Every row comes from one small tree of marks. The marks that hang from a mark follow it in brackets, in alphabetical order. Every link used is in the known rows. Which tree was each row made from?
Known rows:
N{T{J{G{C{E}} H S}}}: [-1.125  3.205  3.149 -2.417 -3.386 -1.602  0.022  5.091  2.027  3.449
  2.508 -5.269 -1.080  4.230  3.403 -4.160 -0.460  1.208 -2.700 -5.385
  1.453 -4.828]
S{J}: [-0.808  4.250  0.908 -3.709 -2.200  0.755 -0.670  1.653 -1.685  1.045
  0.261 -2.283  2.759  1.714 -0.338 -0.078  1.718  0.737 -0.813 -4.206
  3.126 -0.233]
H{T{J{G{C{E}}}}}: [-0.109  5.377  3.619 -3.680 -2.739  1.277  0.484  2.046  2.679  2.331
  0.478 -2.425  0.203  2.626  0.418 -1.462  0.088  2.360 -3.424 -2.426
  4.989 -1.965]
N{T{J{S}}}: [-1.192  4.478  2.879 -3.744 -2.444  0.855 -2.966  1.992  1.687  3.576
  1.322 -4.569 -3.651  4.297  0.553 -2.575  1.004  0.963 -1.400 -5.598
  2.390 -4.989]
H{T{J{G{C{E}} S}}}: [-1.137  4.190  3.504 -3.841 -2.843  0.117  0.313  2.833  2.157  2.764
  1.454 -2.783 -1.094  2.186  0.996 -1.669  1.258  1.822 -2.906 -3.023
  4.565 -2.744]
R{U{H{T{J{G{C} S}}}}}: [ 0.952  6.426  1.272 -2.917 -1.522  1.560  2.288  3.813  1.204  4.084
  2.216 -1.130  4.267  2.996  3.294 -1.122  0.488  1.392 -1.970 -3.259
  5.083 -2.537]
H{T{J}}: [ 0.179  6.483  3.750 -4.455 -2.326  2.806 -0.993  0.270  2.554  2.149
 -0.596 -2.784 -1.340  2.699 -1.875 -0.059  1.123  2.371 -1.488 -2.763
  5.407 -2.094]
R{U{H{T{J{G}}}}}: [ 2.992  7.110  1.779 -3.901 -1.505  3.411  2.113  2.593  1.098  3.363
  0.605 -1.112  5.494  4.619  1.860 -0.569  0.103  3.016 -1.562 -4.244
  4.893 -2.000]
H{T}: [ 0.397  5.186  3.360 -4.897 -2.044  2.251 -0.289  1.235  2.478  1.460
 -0.959 -2.947 -0.350  0.643  0.165  0.881 -0.847  1.482 -0.962 -4.167
  5.578 -0.671]
J{G{C} H{T} S}: [-0.192  1.955  1.469 -3.186 -3.008 -2.927  4.562  7.989  1.401  2.241
  2.366 -4.187 -0.028 -0.513  5.026 -1.261 -1.154  0.299 -0.933 -4.745
  4.636  0.116]
N{T{J{G{C}}}}: [-0.309  5.086  2.139 -2.788 -2.247  0.940 -0.831  3.147  2.262  3.506
  1.572 -3.692 -2.484  4.181  1.595 -2.880 -1.435  0.939 -2.850 -4.734
  3.067 -3.390]
E{C{G}}: [-0.209  4.650  3.708 -4.366 -0.515  1.140 -0.480  2.323 -0.009  1.086
  2.063 -0.529  3.800  1.554  3.234  0.478  0.186  3.704 -3.946 -1.788
  2.245  1.716]
T{J{G H S}}: [ 1.628  3.239  1.248 -2.880 -3.028 -1.487  1.970  4.851 -0.315  2.730
  2.809 -4.163 -0.752  4.617  0.186 -1.419  2.050  2.410 -0.995 -6.050
  2.193 -0.249]
R{U}: [ 3.215  5.866 -0.278 -2.798 -0.956  0.776 -0.873  1.172  1.444  2.735
  1.282 -1.887  3.123  3.039  2.323  1.568 -0.731  0.977 -1.564 -4.429
  3.179 -0.558]
G{C}: [-1.236  4.699  0.959 -1.451 -0.928 -0.901 -0.722  1.930  2.155  2.365
  2.525 -2.686 -1.148 -0.362  1.659 -0.018 -1.765 -0.710 -3.367 -2.899
  4.596  1.346]
G{C{E}}: [-1.844  4.109  2.290 -1.263 -1.823 -1.404 -1.283  1.140  2.426  2.191
  2.506 -2.991  0.804  0.681  2.459 -0.924 -1.697 -0.041 -4.831 -3.122
  3.238 -0.092]
N{T{J{G{C} H S}}}: [-0.764  3.567  2.188 -2.499 -2.964 -1.267  0.589  5.425  1.727  3.549
  2.451 -4.998 -2.342  3.773  2.930 -3.511 -0.495  0.642 -1.846 -5.348
  2.309 -4.036]
L{N{T{J{G{C} H S}}}}: [ 1.295  3.254  1.496 -4.168 -6.119 -1.240  0.299  4.708  1.586  3.560
  2.896 -4.402 -0.155  4.016  3.586 -2.703 -1.176  2.307 -1.175 -4.206
  4.190 -4.787]
C{G}: [ 0.262  4.839  3.371 -3.509 -1.215  0.655 -0.763  1.441  1.414  1.596
  0.934 -0.074  3.249  2.772  1.125  0.422 -0.109  0.816 -3.519 -4.294
  2.801  1.497]

Which tree is each row?
[ 1.066  3.820  1.885 -2.732 -2.637 -1.317  4.815  6.603  2.386  1.577
  0.962 -3.501  1.636  0.059  3.824 -0.784 -3.143  1.219 -1.670 -3.951
  5.271  1.361] : J{G{C} H{T}}
[ 1.333  3.090  0.264 -3.395 -3.064 -0.681  3.104  5.461 -2.350  0.723
  0.398 -3.118  4.861  2.478  1.463 -0.818  0.406  1.951 -0.018 -5.575
  2.495  0.985] : S{J{G H}}
[ 2.813  4.642  1.482 -2.580 -2.914  0.003  2.096  3.687  0.385  2.249
  1.556 -3.731  0.834  5.279 -0.709 -0.903  0.495  3.096 -1.514 -5.337
  2.701  0.593] : T{J{G H}}
[-0.284  2.912  1.773 -1.445 -3.265 -2.824  1.650  4.954  0.615  3.083
  3.648 -4.056  0.034  3.699  1.759 -2.569  1.394  1.524 -3.104 -4.406
  2.143 -0.952] : T{J{G{C{E}} H S}}
[ 2.935  3.625  2.310 -4.212 -3.267  0.157  4.511  5.926  1.450  0.922
 -0.345 -3.994  2.481  1.975  2.540 -0.314 -2.327  2.645 -0.286 -5.878
  4.399  1.115] : J{G H{T}}
[ 1.617  1.726  1.921 -4.598 -3.390 -1.643  4.332  7.232  0.631  1.689
  1.209 -4.572  0.565  1.168  3.685 -0.808 -0.289  1.882  0.554 -6.855
  3.653 -0.179] : J{G H{T} S}
[-1.077  3.222  1.940 -3.130 -3.504 -1.392  3.438  5.761 -0.358  0.805
  0.052 -2.991  5.609  0.678  3.289 -1.872 -0.185  1.326 -1.904 -2.828
  3.503 -0.839] : S{J{G{C{E}} H{T}}}
[-0.317  3.150  0.020 -2.206 -2.678 -1.972  3.394  6.080 -1.614  0.986
  1.455 -2.847  4.065  0.893  2.536 -1.245 -0.266  0.561 -1.172 -3.732
  3.265  1.167] : S{J{G{C} H}}
[-0.231  0.799  1.212 -1.776 -3.302 -4.556  3.592  7.262  0.625  2.274
  3.969 -4.682  1.672  1.274  5.378 -2.025 -1.051  0.627 -2.658 -6.225
  1.811  0.489] : J{G{C{E}} H S}
[ 0.167  3.335  1.022 -1.522 -2.702 -2.550  2.177  5.470  0.335  3.173
  3.829 -3.838 -1.263  3.234  1.332 -1.703  1.451  1.215 -2.101 -4.306
  3.015 -0.128] : T{J{G{C} H S}}
[ 0.814  3.542  1.440 -4.419 -3.482  0.097  3.713  5.607 -1.280  0.592
 -1.035 -2.998  4.573  1.417  1.636 -0.810  0.427  1.957  0.393 -4.454
  3.837 -0.220] : S{J{G H{T}}}
[-0.695  3.757  1.159 -3.220 -2.960 -1.098  3.951  6.108 -0.561  0.886
  0.088 -2.768  4.137  0.073  2.740 -1.252 -0.197  0.925 -0.851 -2.794
  4.471 -0.032] : S{J{G{C} H{T}}}
[-0.761  3.534 -0.382 -2.845 -1.912 -0.569  1.668  4.300 -1.714  1.392
  1.524 -1.728  2.562  0.912  1.691 -0.769  0.189  0.367 -1.951 -3.800
  3.502  0.911] : S{J{G{C}}}
[ 0.222  5.855  2.777 -3.637 -1.999  1.770  0.900  2.478  2.507  2.505
  0.534 -2.206 -1.171  1.996  0.076 -0.645 -0.112  1.957 -2.435 -2.327
  5.822 -1.070] : H{T{J{G{C}}}}
[-0.394  2.813  3.014 -4.258 -3.093 -1.451  1.707  4.686  1.592  1.634
  0.688 -4.892 -0.184  0.264  2.339 -0.421  0.655  0.887  0.435 -5.285
  4.127 -1.338] : J{H{T} S}
[ 0.084  4.078  2.157 -2.422 -2.809 -1.232 -0.286  2.801  0.310  2.851
  2.356 -4.482 -1.344  3.935 -0.747 -0.958  2.965  1.533 -0.874 -4.602
  2.603 -1.329] : T{J{H S}}
[-0.941  1.190  0.858 -2.402 -2.418 -2.952  1.182  4.987  0.503  2.781
  4.295 -3.177 -0.308  1.084  4.268 -1.461 -0.475  0.185 -3.493 -6.132
  2.311  0.403] : J{G{C{E}} S}
[-0.649  4.297  2.233 -3.996 -3.206  0.371  1.522  3.542 -0.420  0.537
 -1.307 -3.410  4.004  0.774  0.666 -0.428  1.250  1.291  0.322 -3.189
  4.018 -1.218] : S{J{H{T}}}
[ 3.258  4.074  1.900 -4.790 -6.315  0.615  0.136  3.445  1.481  2.941
  1.202 -4.462  1.367  5.522  2.135 -2.040 -1.736  3.818 -0.684 -5.094
  3.895 -4.496] : L{N{T{J{G H}}}}
[ 1.029  4.468  2.199 -1.236 -2.979 -1.576  1.840  3.947  1.248  2.525
  2.526 -3.736  1.335  4.462  0.953 -2.239 -0.278  2.157 -3.685 -3.706
  2.461 -0.089] : T{J{G{C{E}} H}}
